What can hang from each mark:
R: A C
J: T
S: X
T: J Z
Z: T
A: R T
M: C
C: L M N R S
L: K
X: S
K: L

Each row was made from one small tree. The marks that hang from a mark follow it in brackets, in alphabetical order. Every link used is in the known rows. Write each row's tree.
Known rows:
R[A[T[Z]] C[M N S[X]]]: [-0.14 -2.35  2.85 -2.75  0.59  1.17  0.77  3.56 -0.41 -2.69 -1.71 -0.91
  0.06  1.63  1.99  2.54 -1.23 -4.59 -1.75  0.18 -3.64  5.39 -5.71  0.83
 -1.52 -1.64  3.69 -1.40 -1.98 -1.50]
R[C]: [ 0.57 -0.47  0.77 -0.14 -0.66  0.51  1.27 -0.10  0.78  0.27 -0.26 -0.15
 -0.26  0.52  1.18  1.08 -0.33 -0.48  0.41  0.32 -1.32  0.65 -1.49 -0.20
 -0.14 -1.00 -0.10 -0.79 -0.14 -0.46]
A[R[C] T[J Z]]: [ 0.19  3.80  1.26 -0.96  0.23  1.59 -0.70  0.41 -1.72 -0.44 -3.07  0.21
 -1.04 -0.51  2.94  2.14 -1.18 -1.87  0.18 -0.02  1.22  2.11 -1.96 -4.89
 -0.25  0.22  1.50  0.57 -0.78 -2.09]
M[C]: [-0.54 -0.04 -0.28 -0.02  0.63 -0.19  2.07  1.08 -0.37  0.11 -1.27  0.42
 -1.07 -0.87 -0.75  0.66  0.24  0.24  0.49 -1.02  0.31 -0.37  0.66 -1.35
 -0.24 -0.65  0.72 -1.12 -1.27  0.14]
M[C[L[K] N R[A[T[J]]]]]: [-3.71 -1.08  3.42 -2.60  0.72 -0.96  2.48  6.62 -2.28 -1.50 -4.79  0.29
 -1.96 -1.41 -1.14  4.69 -2.45 -2.99 -0.31 -2.29  0.10  3.16 -2.02 -0.27
 -1.59  0.37  3.15 -2.57 -2.58  0.17]
R[A C]: [ 1.45 -1.53  0.72 -0.03 -1.48  0.33  2.27  0.31  0.49  0.36  0.58 -0.08
 -0.42 -0.37  2.11  0.28 -0.47 -1.76  0.51  0.46 -2.49  1.70 -2.10 -0.82
 -1.01 -2.36  1.61 -0.53 -1.10 -0.31]
M[C[L[K] N S]]: [-3.05 -1.37  3.22 -2.62  1.80 -1.59  2.55  5.50 -0.43 -1.21 -3.53  0.53
 -1.04 -0.26 -1.17  4.14 -0.84 -1.24 -0.93 -1.26  0.06  2.17 -1.11  1.97
 -0.79 -0.36  1.24 -3.05 -1.40  0.97]
K[L]: [-0.87  0.11  1.00  0.14  0.99 -0.27  1.16 -0.57 -0.82 -1.51 -0.76  0.98
  0.79 -2.16  0.89  1.00  0.23 -0.56  0.19  0.47 -0.74 -0.35  0.24 -0.35
 -0.86  0.89 -0.26 -0.39 -0.09  0.10]
Z[T[J]]: [-0.64 -0.93 -0.06  1.13 -0.40  0.93 -1.58  1.25 -2.31 -0.08 -2.14  1.55
 -2.05  2.50 -0.28  1.07 -1.12 -0.45  0.01 -0.59  1.27  1.64 -1.14 -2.28
 -0.14  0.37  0.65  0.69 -0.02  0.36]
X[S]: [-0.15 -0.34 -1.00 -0.80  0.24  0.26  0.85 -0.83 -0.33 -0.32 -0.63 -0.24
  1.58  0.37  1.33  0.44 -0.43  1.28 -0.23  0.93 -0.17  0.29  0.89 -0.62
 -0.23  0.00  2.04 -0.14  0.93 -0.64]
J[T[Z]]: [ 1.39  0.26  1.45  0.39  1.48  0.90 -1.41  0.47  0.75 -1.04 -0.07 -0.32
  0.28  1.46  0.09 -0.17 -0.06 -1.37 -1.47  0.93 -0.13  1.35 -1.65  1.24
  0.04 -1.17  1.80 -0.44 -0.53 -0.36]
A[R[C[L[K] M N S]]]: [-1.94 -1.12  4.72 -3.76  0.72 -0.80  1.62  3.37  0.52 -0.94 -2.28 -0.08
 -0.20 -0.34  1.86  4.94 -2.45 -1.98 -0.84 -1.39 -0.97  2.35 -4.10  1.84
  0.19 -0.89  0.71 -2.13  0.28 -0.77]
C[L R]: [-2.99 -0.05  2.98 -2.34  0.55 -1.06  0.69  3.34 -0.73 -1.41 -1.51 -0.11
  1.48 -0.56 -0.46  3.17 -1.52 -1.33 -0.63 -0.65 -1.68  1.26 -1.19  3.08
 -0.94  0.71  0.43 -0.98 -0.10 -0.13]
A[R[C[L S]] T]: [-0.27  2.51  3.68 -3.20 -0.12  0.00  0.91  1.31 -1.52  0.68 -1.97  0.64
  1.37 -1.48  2.88  3.94 -1.35 -1.82 -0.76 -0.97 -0.88  0.84 -1.56 -1.73
 -1.36 -0.43  0.68 -0.89  0.18 -1.85]
A[R[C[M S[X]]] T]: [-0.02  0.91  3.54 -3.13  0.14  0.52  0.62  0.93 -1.42 -0.29 -1.76  0.07
  1.03 -1.03  2.52  2.60 -1.45 -1.80 -1.01 -1.46 -1.11  1.05 -3.34 -2.71
 -1.10  0.32  1.57 -0.89  0.00 -1.93]
A[R[C] T]: [ 0.88  2.81  2.18 -1.82 -0.74  0.91  0.48 -0.56 -1.30  1.20 -1.39  0.44
  0.28 -1.48  2.59  2.32 -1.48 -1.34  0.11 -1.21  0.04 -0.30 -0.66 -3.45
 -0.57 -0.30  0.48 -0.26  0.23 -2.61]
M[C[N R S[X]]]: [-3.16 -1.10  3.64 -3.23  1.13 -1.24  1.92  5.33 -1.54 -2.25 -2.43 -0.46
 -0.01  0.58 -1.46  2.56 -0.79 -1.63 -0.53 -1.33 -2.13  2.28 -0.82  1.19
 -1.49  0.76  1.69 -1.96 -2.21  0.70]
S[X]: [-0.29 -0.06  1.31 -0.68  0.28 -0.17 -0.37  1.17 -1.04 -1.60  0.35  0.08
  1.21  0.22 -0.46 -1.70  0.78 -0.20 -1.43  0.04 -0.37  0.05 -0.75 -0.63
 -1.17  2.17  0.94 -1.01 -0.59  1.07]
L[K]: [-0.62 -0.81  0.93  0.03 -0.05 -0.59  0.88  1.09  0.70 -0.11 -1.52  0.51
 -1.68 -0.84 -0.66  0.74 -0.81  0.10 -0.27  0.11  2.07  0.34 -0.27 -1.11
 -0.07  1.01  0.62 -1.81  0.33 -0.11]
C[M N R[A]]: [-2.56 -3.94  2.62 -2.83  0.32 -0.12  0.62  3.85 -0.30 -2.28 -1.23 -1.59
 -0.75  0.83 -0.42  3.24 -3.26 -3.58  0.01 -1.81 -3.03  3.65 -4.29  3.88
  0.25 -1.12  2.31 -0.51 -1.05 -1.20]
R[A[T] C]: [ 1.63 -0.42  0.78 -0.39 -1.63  1.04  1.75  0.17 -0.62  0.79 -0.39  0.10
 -0.28 -0.78  2.36  1.01 -0.85 -2.47  0.11 -0.03 -2.06  1.70 -2.05 -2.26
 -1.61 -1.92  2.25 -0.50 -1.13 -1.52]
A[R[C[M N]] T[J Z]]: [-0.62  1.77  1.87 -2.01  0.97  1.93 -1.20  1.72 -1.59 -1.53 -3.70 -0.50
 -1.56  0.61  2.49  3.56 -2.18 -2.98 -0.12 -1.06  0.70  3.34 -4.15 -2.62
  0.65 -0.20  1.80  0.30 -0.90 -2.50]
M[C[L N R S[X]]]: [-4.22 -1.05  4.75 -4.06  1.79 -1.73  2.14  6.78 -1.82 -2.72 -3.03 -0.16
  1.01  0.27 -1.41  3.85 -0.78 -2.13 -1.40 -1.53 -2.47  2.66 -1.47  3.02
 -1.83  0.83  1.75 -2.69 -2.16  1.16]

Which tree is each row?
[-2.50 -1.13  3.63 -3.41  0.53 -0.92  2.19  5.54 -2.38 -1.88 -2.52 -0.30
 -0.01 -0.31 -0.65  2.46 -1.08 -2.96 -0.76 -1.47 -2.62  2.97 -1.00 -0.07
 -2.51  0.16  3.06 -1.76 -2.71 -0.01] -> M[C[N R[A[T]] S[X]]]
[-2.79 -1.25  3.05 -2.64  0.80 -1.85  3.65  4.95 -1.00 -1.15 -2.31  0.40
  0.45 -1.64 -0.06  3.41 -0.94 -1.85 -0.20 -0.81 -2.72  2.23 -1.00  1.31
 -2.23 -1.34  2.37 -1.71 -2.00  0.73] -> M[C[L R[A] S]]
[ 0.27 -2.00  0.98 -0.93  0.07  1.24  1.35  2.15 -0.40 -1.48 -2.41 -0.58
 -1.15  0.58  2.99  2.42 -1.16 -3.52 -0.23  0.60 -2.39  5.14 -5.71 -1.87
 -1.26 -2.19  3.80  0.05 -1.78 -0.87] -> R[A[T[J Z]] C[M S]]
[-2.64 -0.62  4.15 -3.63  0.11 -1.56  1.58  4.72 -1.72 -1.20 -2.02  0.05
  2.07 -1.24  0.98  4.01 -1.79 -3.25 -1.19 -0.26 -3.42  3.34 -1.97  2.12
 -2.82 -0.44  2.56 -0.75 -1.00 -0.29] -> C[L R[A[T]] S]
[-0.64 -0.99  2.35 -1.73 -0.78  0.70  0.80  3.76 -2.07 -0.53 -2.32 -0.18
 -0.36  0.36  2.12  3.45 -1.61 -3.90 -0.63 -1.09 -1.99  3.91 -4.17 -0.24
 -1.50 -1.29  2.76 -0.88 -2.18  0.04] -> R[A[T[J]] C[L N]]
[-0.72 -1.43  3.25 -2.35 -0.05 -0.22  0.70  2.91 -0.14 -1.48 -0.65 -0.69
  0.69  2.24  0.88  1.82 -0.20 -1.66 -1.00  0.04 -2.81  2.81 -2.76  1.61
 -1.00 -0.08  0.61 -1.56 -1.06  0.56] -> R[C[N S[X]]]
[-3.57 -1.36  4.82 -3.75  0.11 -1.10  0.95  6.13 -1.58 -1.71 -3.44 -0.03
 -0.23 -0.85 -0.66  5.26 -3.48 -4.10 -1.28 -1.57 -1.05  3.71 -2.39  2.84
 -1.51  0.67  2.54 -2.49 -1.07 -1.11] -> C[L[K] N R[A[T]]]
[-0.07 -2.05  2.34 -0.84 -0.92 -0.49  3.12  2.41  0.64 -0.23 -1.05  0.56
 -0.44 -1.27  1.71  2.20 -1.20 -2.21 -0.51  0.39 -1.50  2.28 -3.06  0.25
 -1.38 -1.64  2.10 -2.45 -0.84  0.14] -> R[A C[L[K]]]
[-2.83 -3.27  3.23 -2.58  1.87 -1.44  1.56  4.10  0.80 -1.87 -2.77  0.18
  0.14 -0.46 -0.09  4.17 -1.49 -1.12 -1.83 -0.64 -0.38  2.68 -4.76  3.26
 -0.34  0.07  1.52 -2.56  0.49  0.69] -> C[L[K] M S]
[-1.03 -1.01  3.75 -2.80  0.35  0.13  1.73  4.68 -0.17 -1.64 -3.12  0.22
 -0.38  0.31  1.98  4.63 -1.76 -4.50 -1.57  0.72 -2.11  5.38 -3.94  1.34
 -1.76 -1.95  2.93 -2.36 -1.53 -1.39] -> R[A[T[Z]] C[L[K] N S]]
[-4.56 -3.51  4.88 -3.90  1.67 -1.93  2.02  5.58  0.54 -2.70 -3.63 -0.31
  0.40 -0.70 -0.51  5.66 -2.86 -2.09 -1.39 -0.86 -1.54  3.41 -4.96  4.14
 -0.81  0.76  1.89 -2.70  0.35  0.08] -> C[L[K] M R S]
[-4.59 -1.56  5.31 -4.09  1.79 -2.13  2.71  7.46 -1.35 -2.82 -3.94  0.15
 -0.12 -0.30 -1.89  4.40 -1.33 -2.06 -1.58 -1.56 -1.14  2.95 -1.67  2.41
 -1.88  1.48  2.03 -3.84 -1.92  1.06] -> M[C[L[K] N R S[X]]]
[-0.33 -2.33  1.53 -1.15 -0.33  0.93  1.60  2.71 -1.31 -0.77 -2.32 -0.14
 -0.44 -0.56  2.46  3.13 -1.71 -3.39 -0.59 -1.19 -2.04  3.44 -6.11 -0.97
 -1.34 -1.56  3.39 -0.97 -1.56 -0.23] -> R[A[T[J]] C[L M]]
[ 0.91 -3.42  0.61 -0.38 -0.79  0.61  2.43  0.58  1.00 -0.30  0.14 -0.50
 -0.81 -0.18  2.02  1.10 -1.26 -2.21  0.25 -0.28 -2.80  2.24 -4.43  0.15
 -0.40 -2.73  2.23 -0.81 -0.96 -0.70] -> R[A C[M]]
[-2.98 -1.07  2.73 -2.83  1.01 -1.17  2.12  4.58 -0.88 -1.19 -2.68 -0.55
 -0.80  0.33 -1.16  3.66 -1.25 -1.51  0.45 -1.35 -1.94  2.26 -0.18  1.68
 -0.76 -0.68  1.11 -1.30 -1.72 -0.07] -> M[C[N R S]]
[-5.43 -4.19  5.89 -5.03  2.06 -1.87  1.20  7.31  0.18 -3.38 -4.11 -0.93
 -0.11  0.89 -1.11  6.97 -3.59 -3.20 -1.65 -1.61 -1.97  4.74 -5.43  6.31
 -0.19  0.50  1.69 -2.93 -0.11 -0.13] -> C[L[K] M N R S]
[-1.27 -0.71  2.81 -2.56 -0.65 -0.94  1.35  2.91 -1.34 -0.62 -1.31 -0.32
  0.81 -0.91  1.01  2.32 -1.65 -2.66 -0.09 -0.03 -2.99  2.83 -0.98 -0.11
 -2.35 -0.55  2.42  0.24 -0.99 -0.82] -> C[R[A[T]] S]
[-2.63 -0.60  1.90 -2.00  0.72 -0.46  1.79  3.64 -0.84 -1.06 -2.41 -0.45
 -1.29  0.11 -1.58  2.97 -1.38 -1.34  0.70 -1.80 -0.98  1.30  0.07  1.18
 -0.15 -0.34  0.81 -1.30 -1.70 -0.57] -> M[C[N R]]
[-0.68 -3.74  3.51 -2.49  0.17 -0.64  2.69  3.71  0.12 -2.15 -0.42 -0.19
  1.50  0.06  2.17  2.04 -0.62 -2.95 -1.80  0.02 -4.29  3.66 -6.09  2.00
 -2.08 -1.55  3.12 -2.16 -1.34  1.02] -> R[A C[L M S[X]]]
[-1.00 -3.13  3.51 -3.41  0.21  0.33  1.77  4.19 -0.69 -1.17 -2.10 -0.58
  0.52  0.69  2.22  4.98 -2.02 -4.47 -1.35 -1.18 -3.94  4.60 -5.95  2.79
 -1.31 -2.63  2.86 -1.62 -1.38 -1.00] -> R[A[T] C[L M N S]]
[-4.00 -2.34  3.39 -3.60  1.63  0.36 -0.40  6.17 -1.75 -3.65 -3.83 -1.14
 -0.20  0.82 -0.01  5.38 -3.43 -5.06 -1.22 -1.82 -2.30  5.58 -6.00  3.97
 -0.39 -0.36  3.63 -0.86 -1.68 -1.07] -> C[L M N R[A[T[J Z]]]]
[-0.23  2.28 -0.76  0.35  0.88  1.58 -1.88  0.78 -1.86 -1.19 -2.85  0.02
 -1.09  0.49  0.62  0.68 -0.16 -1.51 -0.29  0.55  1.77  2.36 -1.20 -3.22
 -0.36  1.12  1.77  1.04 -1.06 -1.00] -> A[T[J Z]]
[-0.18  4.06  0.64 -0.85  0.73  1.20 -1.73  0.45 -2.33 -0.67 -2.89  0.39
 -0.84 -1.04  1.97  1.20 -0.95 -1.48 -0.08 -0.21  2.26  1.55 -0.76 -4.67
 -0.20  1.09  1.61  1.23 -0.63 -1.69] -> A[R T[J Z]]
[-2.62 -3.71  5.01 -3.60  1.20 -0.66  1.59  5.27  0.51 -2.84 -2.68 -0.46
  0.23  1.58  0.42  4.52 -1.48 -2.59 -2.22 -0.88 -2.11  3.91 -6.14  3.71
 -0.70  0.28  1.67 -3.70 -0.56  0.62] -> R[C[L[K] M N S[X]]]
[-3.64 -0.60  2.93 -2.77  1.36 -0.99  2.02  5.06 -1.13 -1.60 -2.98 -0.21
 -0.27 -0.14 -1.61  4.29 -1.56 -1.78 -0.11 -1.96 -1.30  1.62 -0.73  2.83
 -0.53 -0.26  0.88 -2.01 -1.71 -0.08] -> M[C[L N R]]
[-1.17  3.44  2.86 -2.38  0.92  1.36 -1.12  2.69 -2.22 -1.33 -3.87  0.12
 -0.47  0.14  2.58  4.17 -1.74 -2.99 -0.58 -0.66  0.71  3.14 -2.96 -2.08
 -0.16  0.24  1.53 -0.13 -1.03 -1.79] -> A[R[C[L N]] T[J Z]]
[-4.45 -1.36  4.88 -3.50  0.88 -1.44  0.54  5.84 -0.44 -2.18 -3.32 -0.31
 -0.29  0.20 -1.50  5.26 -2.95 -2.41 -1.04 -1.30 -0.36  2.84 -1.95  4.50
 -0.29  1.31  0.75 -2.73 -0.27 -0.34] -> C[L[K] N R]
[ 0.13  3.51  2.43 -2.25  0.51  1.63 -0.73  0.52 -0.88 -0.49 -2.24 -0.03
 -0.32  0.15  2.29  3.09 -1.65 -2.59 -0.29 -0.25  0.16  1.91 -1.18 -1.65
  0.22 -0.65  0.67 -0.24 -0.28 -3.66] -> A[R[C[N]] T[Z]]
